Each row comes from the steps of one path. Every step used is in the known rows, and no mark comes twice. Write the path behind each row, first mark first.
Known rows:
vazo -> namaf: [-16,17,-6,-8,-10,9,10,-2,-13,-5,26,4,2,7,6,4,6,-5,-3,-8,0,4,-2,-3,0,-8,9,8,6,-1,6,13,-3,2,-6,2,-6,3,25,10,-17,5,-14,-26,11,-3,5,-4,4]
lubu -> vumus -> vazo: [-12,-3,-6,-9,30,-2,5,34,11,-15,15,4,-9,3,-8,0,-4,-7,-14,11,-11,-2,3,2,-8,-14,1,-29,0,14,18,9,-14,-6,-13,-16,5,1,-13,-14,-3,-5,-10,6,-1,-1,-2,-14,-3]
pudu -> namaf: [2,18,6,-21,11,14,8,-1,1,-8,-5,12,-4,24,22,6,-8,2,6,5,0,-6,9,0,-8,5,-9,-5,1,5,-5,1,5,10,2,14,14,-5,7,3,-8,-8,8,-12,25,-4,-3,3,0]
vazo -> vumus: [-16,4,-11,-5,-9,-26,8,-13,-11,-16,-23,-6,5,6,-6,-2,-9,7,12,-5,-6,-3,22,-4,8,-1,25,10,-34,8,9,9,-6,-4,-10,-5,0,-1,-8,16,4,-3,-24,-3,12,-23,-1,13,2]
vazo -> namaf -> nukel -> pudu -> lubu -> vumus: [-6,1,-12,9,4,15,-2,16,9,-7,-11,6,5,-10,-14,0,-5,-8,3,25,9,5,23,0,-22,-2,17,-10,-15,2,-3,-7,-23,10,6,-21,-14,9,-3,4,-15,-5,-8,-3,-5,2,2,-7,-5]
vazo -> namaf -> lubu: [1,4,-10,-10,-7,-5,1,1,8,11,27,-7,-14,-6,13,-2,26,4,-2,-18,-2,11,-5,-14,-1,11,-2,9,10,-6,16,1,35,-4,4,7,-4,14,22,11,1,10,-8,-11,-1,9,12,-12,22]
vumus -> vazo -> namaf -> nukel -> pudu -> lubu: [-8,2,20,12,-3,-8,12,-6,4,11,-8,13,8,7,5,-20,-12,10,8,23,4,16,16,-4,-10,15,27,-7,-4,-9,-17,-2,-17,6,11,-23,-26,-8,-1,-1,-21,-9,1,-3,11,-4,4,-1,-17]
nukel -> namaf: [-10,23,-8,-4,14,19,1,14,-1,8,13,16,12,8,27,7,-3,22,1,-3,-25,8,3,-13,3,-4,8,-2,3,16,7,-2,13,-15,9,2,11,-12,0,9,2,-8,5,-12,2,11,0,1,4]
vumus -> pudu -> vazo -> namaf: [-10,14,-6,1,-8,10,-4,-41,-38,-19,27,-12,11,-7,-14,3,-10,-4,-1,-8,11,-13,-27,17,5,-21,-18,24,7,-1,-4,25,-10,-3,-9,13,-5,3,20,-1,-29,4,-3,-15,-1,8,-6,4,-8]
namaf -> nukel -> vumus: [4,-26,-1,18,-5,13,0,7,3,2,-26,-12,8,8,4,12,-13,11,5,-1,-11,11,-9,-7,8,11,5,6,1,-1,-19,1,-38,26,-7,-10,15,-17,-29,9,11,-4,-4,-14,12,-29,-16,30,-19]
nukel -> vumus: [9,-24,-8,4,-9,13,0,16,8,-6,-14,-14,2,1,7,5,-7,15,-2,-7,-20,-6,-15,-10,15,15,-6,4,-6,17,1,-3,-11,13,-2,13,14,-19,-10,10,18,-1,-6,-7,8,-16,-13,28,-3]
lubu -> vumus -> pudu -> namaf: [14,16,4,-5,18,12,-3,5,4,-6,-16,8,-9,4,-3,6,-12,-18,2,17,11,-23,2,23,-1,-5,-18,-9,-4,5,0,1,-7,10,-4,5,13,-2,3,-16,-8,-5,11,6,-8,9,-12,-5,-13]
nukel -> pudu: [-13,2,3,5,-14,-8,-11,-3,-2,-9,5,13,-1,15,0,-22,3,3,-5,11,12,-2,9,-23,-6,8,16,-14,-4,1,11,5,11,-14,13,-11,-23,-13,-14,19,9,-7,4,16,20,-14,-11,-3,-8]
vumus -> pudu -> vazo -> namaf -> nukel: [-18,7,4,18,-7,12,3,-41,-42,-7,5,-11,20,7,-17,14,-16,-8,8,2,20,7,-10,14,2,-22,0,19,17,-24,-26,25,-40,16,-11,-12,0,5,-14,-9,-29,-6,0,-19,0,-16,-8,3,-27]
lubu -> vumus -> vazo -> namaf -> nukel -> pudu: [-22,11,9,6,7,-7,2,-7,-11,1,12,23,8,4,-1,-7,2,-9,-6,22,15,19,14,-10,-33,-20,29,-18,1,-12,-2,10,-30,-5,6,-35,-23,-2,-15,5,-22,7,4,-3,1,-13,-4,-8,-38]
vazo -> vumus -> pudu -> namaf: [8,22,11,-7,10,-21,10,-24,-13,-1,-29,8,-4,7,5,4,-18,-3,14,4,7,-18,9,16,10,4,-4,9,-23,-3,-5,3,-9,1,-4,6,4,-9,-2,-10,-12,-2,4,2,2,0,-9,10,-12]
nukel -> namaf -> lubu -> fimum: [-1,-11,2,-8,-9,6,-7,36,26,17,7,13,11,1,16,-4,30,13,-11,-19,-25,14,14,-25,-1,-3,15,-12,9,7,0,-31,47,-26,11,18,13,-1,5,15,44,5,7,14,-3,12,26,-10,33]
lubu -> vumus -> pudu -> namaf -> nukel: [4,13,9,12,20,14,-1,0,-6,3,-22,8,9,18,-7,20,-21,-14,11,22,15,-2,12,18,-5,-7,-1,-4,6,-20,-23,4,-38,27,-4,-15,13,3,-28,-17,-14,-11,11,-3,-9,-13,-12,-5,-27]
vazo -> vumus -> pudu -> namaf -> lubu: [22,11,5,-10,4,-27,1,-17,7,14,-16,-1,-20,-4,9,-6,4,3,8,-11,5,-7,2,3,9,18,-10,12,-6,-2,8,-7,32,-4,2,10,10,3,-1,-5,11,5,7,16,-10,10,0,-5,9]
namaf -> lubu -> vumus -> vazo: [-3,-7,-5,-14,29,-12,1,31,19,-1,19,0,-18,-9,0,-4,8,-3,-17,3,-10,6,-3,1,-10,-6,-8,-30,7,11,23,-2,8,-6,-8,-15,10,8,-10,-13,9,0,-3,13,-12,7,1,-22,10]
vumus -> pudu -> namaf -> lubu: [23,7,8,-4,5,-10,-4,-1,12,15,0,0,-19,-1,10,-3,7,1,3,-5,7,-6,-7,2,7,22,-21,2,11,-6,7,-9,35,-2,7,12,9,4,3,-10,12,4,14,12,-6,15,-4,-10,17]
namaf -> nukel: [-17,-4,3,21,-6,10,-1,0,-11,-3,-6,-2,15,28,-9,12,-9,-5,3,10,6,14,16,-9,2,2,12,-1,12,-17,-20,7,-29,23,-5,-18,8,-1,-32,3,0,-18,-3,-9,11,-31,-13,2,-12]
vumus -> pudu -> vazo -> namaf -> lubu: [5,6,-7,-4,-10,-5,-7,-29,-17,-2,25,-17,-11,-16,-5,-4,11,2,-8,-26,11,2,-27,2,4,-1,-21,23,15,-2,11,10,28,-7,0,12,-2,11,19,0,-3,12,0,2,-12,14,2,-7,14]

Which path is each row?
[11,-39,21,27,-29,8,-2,26,23,8,-40,-3,27,4,-17,-3,-4,-4,4,8,-18,-1,15,2,21,13,19,-5,-6,-11,-32,-25,-14,13,-1,9,-1,-16,-5,-7,28,-9,2,14,4,-7,13,17,6] : namaf -> nukel -> vumus -> pudu -> lubu -> fimum
[14,-21,10,24,-10,-2,-5,9,-2,4,-20,-10,0,-4,-13,3,-16,-2,-3,4,-6,-23,-24,10,37,14,-10,7,-4,1,7,8,-14,9,-9,4,-4,-21,-10,-12,17,-7,-2,15,-10,-4,-21,28,-12] : nukel -> vumus -> pudu
[-1,16,17,10,7,-13,8,-29,-18,4,-38,5,10,20,0,15,-22,-7,20,14,14,1,14,14,0,-2,8,10,-8,-24,-27,5,-34,18,-5,-14,10,1,-20,-12,-16,-12,5,-4,0,-22,-13,7,-31] : vazo -> vumus -> pudu -> namaf -> nukel
[13,-6,-9,-3,-9,-1,-7,-30,-15,3,15,-22,-12,-25,2,-4,8,11,-2,-26,2,4,-39,5,8,2,-29,28,9,1,6,4,19,-4,-2,18,2,5,15,6,-2,15,3,-3,-14,13,1,10,9] : nukel -> vumus -> pudu -> vazo -> namaf -> lubu
[4,13,-10,-8,12,3,-3,14,13,23,16,7,-7,-6,30,-1,16,21,-3,-19,-20,18,-5,-22,7,16,-2,1,6,8,14,-14,43,-20,10,5,10,0,-4,15,19,-3,10,2,-7,17,5,-8,26] : nukel -> namaf -> lubu
[12,3,-6,14,18,-1,-12,22,9,12,3,0,-12,-20,-15,4,6,-8,-5,1,-1,-15,-11,11,16,0,-14,1,-2,2,19,-8,11,-9,1,-8,-1,4,-15,-15,15,-5,7,21,-37,23,-8,-10,9] : nukel -> namaf -> lubu -> vumus -> pudu
[19,-18,18,29,-11,4,7,0,5,14,-32,-17,7,-7,-9,3,-23,6,16,13,-2,-5,-11,17,29,30,4,16,-10,-10,-21,-4,-28,23,-2,-4,-10,-11,3,-12,-10,-7,-3,-7,-4,2,-10,26,-11] : vazo -> namaf -> nukel -> vumus -> pudu -> lubu
[-1,3,-6,2,-8,11,0,-40,-35,-19,12,-19,8,-13,-5,6,-10,2,-1,-13,7,-12,-36,18,10,-15,-20,28,3,4,-6,21,-16,0,-11,17,-3,-5,20,0,-26,11,-3,-17,-3,6,-9,19,-19] : nukel -> vumus -> pudu -> vazo -> namaf
[5,-10,-26,-5,10,8,-14,36,20,-9,8,-5,-18,-13,-15,4,19,-8,-12,-5,0,2,9,-4,-8,2,-13,-14,-2,11,25,-11,17,1,1,-3,13,18,-16,7,19,-1,-11,13,-12,1,3,-17,28] : namaf -> lubu -> vumus
[-6,13,12,4,8,14,8,-14,-7,2,-18,13,10,32,11,14,-13,-3,14,17,9,10,19,3,-11,1,1,-2,10,-15,-26,2,-30,25,2,-9,19,-3,-22,-1,-12,-9,11,-18,16,-25,-7,0,-19] : pudu -> namaf -> nukel
[3,-18,5,-3,-26,-1,-9,-1,1,0,14,-4,8,-7,-15,-2,22,-4,-11,-21,0,0,-5,-5,1,-15,-5,5,10,-2,-4,-14,29,-19,-1,23,3,4,20,4,23,15,3,14,-6,11,23,-8,21] : vumus -> pudu -> vazo -> namaf -> lubu -> fimum
[-2,0,-28,-12,11,11,-9,25,12,-4,17,-3,-18,-22,-5,6,22,-13,-10,-7,2,1,4,-1,-14,-9,-10,-2,0,9,22,-6,14,-4,-2,-3,7,21,9,7,2,7,-12,-6,-15,9,6,-17,25] : vazo -> namaf -> lubu -> vumus
[-22,11,18,10,-1,-15,6,-18,-16,9,12,19,11,14,9,-11,-3,-3,-1,20,15,19,6,-15,-21,-10,31,-15,7,-18,-5,15,-23,-1,11,-28,-26,-9,-16,8,-20,3,4,-4,7,-16,-3,-7,-35] : vumus -> vazo -> namaf -> nukel -> pudu
[-10,13,-14,-2,0,16,-4,-31,-37,-23,22,-13,7,-15,-21,9,-7,-9,-6,-9,12,-15,-22,23,-3,-29,-21,20,3,4,2,23,-13,-1,-13,6,-5,8,16,-3,-30,4,-6,-12,-10,12,-4,-4,-8] : lubu -> vumus -> pudu -> vazo -> namaf
[-18,2,-19,-10,-7,-17,2,-49,-36,-35,-18,-17,9,-1,-16,-1,-13,16,13,-17,3,-5,2,3,0,-13,5,19,-34,17,1,14,-7,-7,-7,5,11,2,-13,15,-5,-2,-18,0,18,-21,-4,17,-2] : pudu -> vazo -> vumus
[1,20,10,-14,5,1,-1,-14,0,-5,-5,25,-4,19,22,-13,-8,4,6,13,12,-6,13,-14,-22,5,4,-15,-3,9,-1,-1,9,-2,19,6,-5,-11,2,11,-6,-1,17,1,24,-3,-11,2,-14] : nukel -> pudu -> namaf
[11,-10,13,-10,-15,-23,-1,9,20,9,-24,9,5,2,3,-4,16,-2,3,-14,-5,-4,24,-6,-1,-2,10,-5,-12,-3,-3,-24,33,-16,3,23,8,1,8,0,36,10,6,24,-4,1,23,-3,17] : vazo -> vumus -> pudu -> namaf -> lubu -> fimum
[13,-10,13,25,-9,-1,2,11,6,4,-19,-11,-1,2,-25,-8,-21,1,11,12,-3,-16,3,7,33,35,0,4,-10,-4,-6,-5,-2,14,-3,0,-13,-10,-1,-13,5,-22,-5,7,5,9,-5,6,16] : vumus -> pudu -> lubu
[5,-24,8,-12,-16,-9,4,23,27,16,9,1,5,-9,17,-5,31,6,-16,-20,-22,14,-4,-18,-5,-9,7,-9,12,5,1,-20,24,-17,-2,18,4,-4,24,7,28,19,-4,6,-1,3,28,2,18] : nukel -> vumus -> vazo -> namaf -> lubu -> fimum
[-9,11,-6,-13,21,3,18,16,6,-1,22,4,-2,-13,3,0,-1,-4,-5,8,-9,3,-2,12,-13,-16,9,-10,-4,9,9,9,-16,-3,-10,-8,-8,9,27,-10,-28,5,-15,-19,-2,12,8,-11,-4] : pudu -> lubu -> vumus -> vazo -> namaf
[-2,7,-11,-13,-12,-8,-10,-32,-16,-2,28,-7,-13,-18,10,-13,19,9,-3,-22,13,10,-15,-16,-15,-3,-11,16,10,3,12,5,35,-15,9,12,-9,10,13,17,-5,15,6,1,4,14,4,-9,11] : nukel -> pudu -> vazo -> namaf -> lubu
[-20,16,6,-12,8,-5,21,1,-7,-1,35,7,-2,3,17,-6,0,0,-10,-1,-8,8,-12,1,-5,-16,10,-4,10,0,9,18,-10,-9,-13,-6,-8,3,27,-4,-26,9,-9,-25,6,3,9,-8,-9] : vumus -> vazo -> namaf
[10,-11,15,32,-9,1,0,-7,-9,12,-18,-14,12,-2,-10,8,-19,-5,1,3,0,-7,-23,15,28,5,-4,17,4,-17,-14,8,-39,17,-12,-6,-7,-12,-14,-13,-5,2,0,-4,-14,-16,-17,25,-31] : vazo -> namaf -> nukel -> vumus -> pudu
[22,-24,13,-7,-17,-1,-6,24,32,18,-20,5,0,-2,11,-2,17,0,-5,-15,-14,-3,4,-5,6,6,-6,-7,6,0,-10,-29,28,-10,6,30,12,-8,11,-2,42,10,14,20,-2,6,14,9,18] : nukel -> vumus -> pudu -> namaf -> lubu -> fimum
[0,-9,8,8,-16,0,-1,8,12,0,-11,4,3,9,-5,-24,-7,15,7,18,-3,-1,21,-18,0,32,17,-8,-15,7,-5,-11,12,0,19,-8,-22,-13,0,13,5,-12,0,13,26,1,-1,5,11] : nukel -> pudu -> lubu
[6,4,-3,-23,36,-7,5,22,22,-2,12,9,-23,-9,13,0,6,-4,-13,5,-7,6,-4,6,-19,-8,-15,-26,4,14,15,-3,7,-7,-4,-9,13,10,-4,-15,-1,3,5,6,-9,10,4,-20,5] : pudu -> namaf -> lubu -> vumus -> vazo
[-17,12,-7,-18,18,3,16,14,-4,-4,30,6,-3,-9,5,7,3,-9,-11,1,-7,1,-6,7,-16,-25,5,-13,4,6,18,18,-18,-5,-14,-9,-6,9,25,-5,-26,8,-14,-18,-3,7,8,-11,-9] : lubu -> vumus -> vazo -> namaf
[-3,-16,-6,-16,-26,6,-6,2,7,-2,14,-6,10,-4,-1,-3,29,4,-10,-28,-7,9,4,-14,-9,-17,-2,4,12,4,-4,-16,35,-19,-2,27,7,6,21,16,23,11,-2,6,8,5,30,-8,26] : pudu -> vazo -> namaf -> lubu -> fimum
[15,2,-23,-17,22,12,-10,23,25,-2,-2,3,-19,-11,3,6,13,-5,-2,0,-1,-6,7,-2,-18,0,-20,-13,0,13,17,-13,18,3,3,6,20,16,-4,4,9,3,2,5,-10,11,2,-16,20] : pudu -> namaf -> lubu -> vumus
[13,-7,-5,14,8,-3,-19,25,8,0,-1,-9,-14,-13,-30,-3,6,-20,-10,3,8,-20,-6,14,18,6,-17,-2,-1,-3,20,-2,7,0,-5,-6,-5,9,-16,-16,17,-4,-3,26,-30,9,-6,-11,13] : namaf -> lubu -> vumus -> pudu
[-6,1,12,17,-16,1,8,-8,1,6,-13,8,10,7,-2,-15,-11,11,12,22,6,14,22,-11,-10,21,26,2,-11,-12,-20,-4,-12,10,16,-18,-25,-5,-2,10,-16,-10,1,-5,19,-5,1,3,-7] : vazo -> namaf -> nukel -> pudu -> lubu
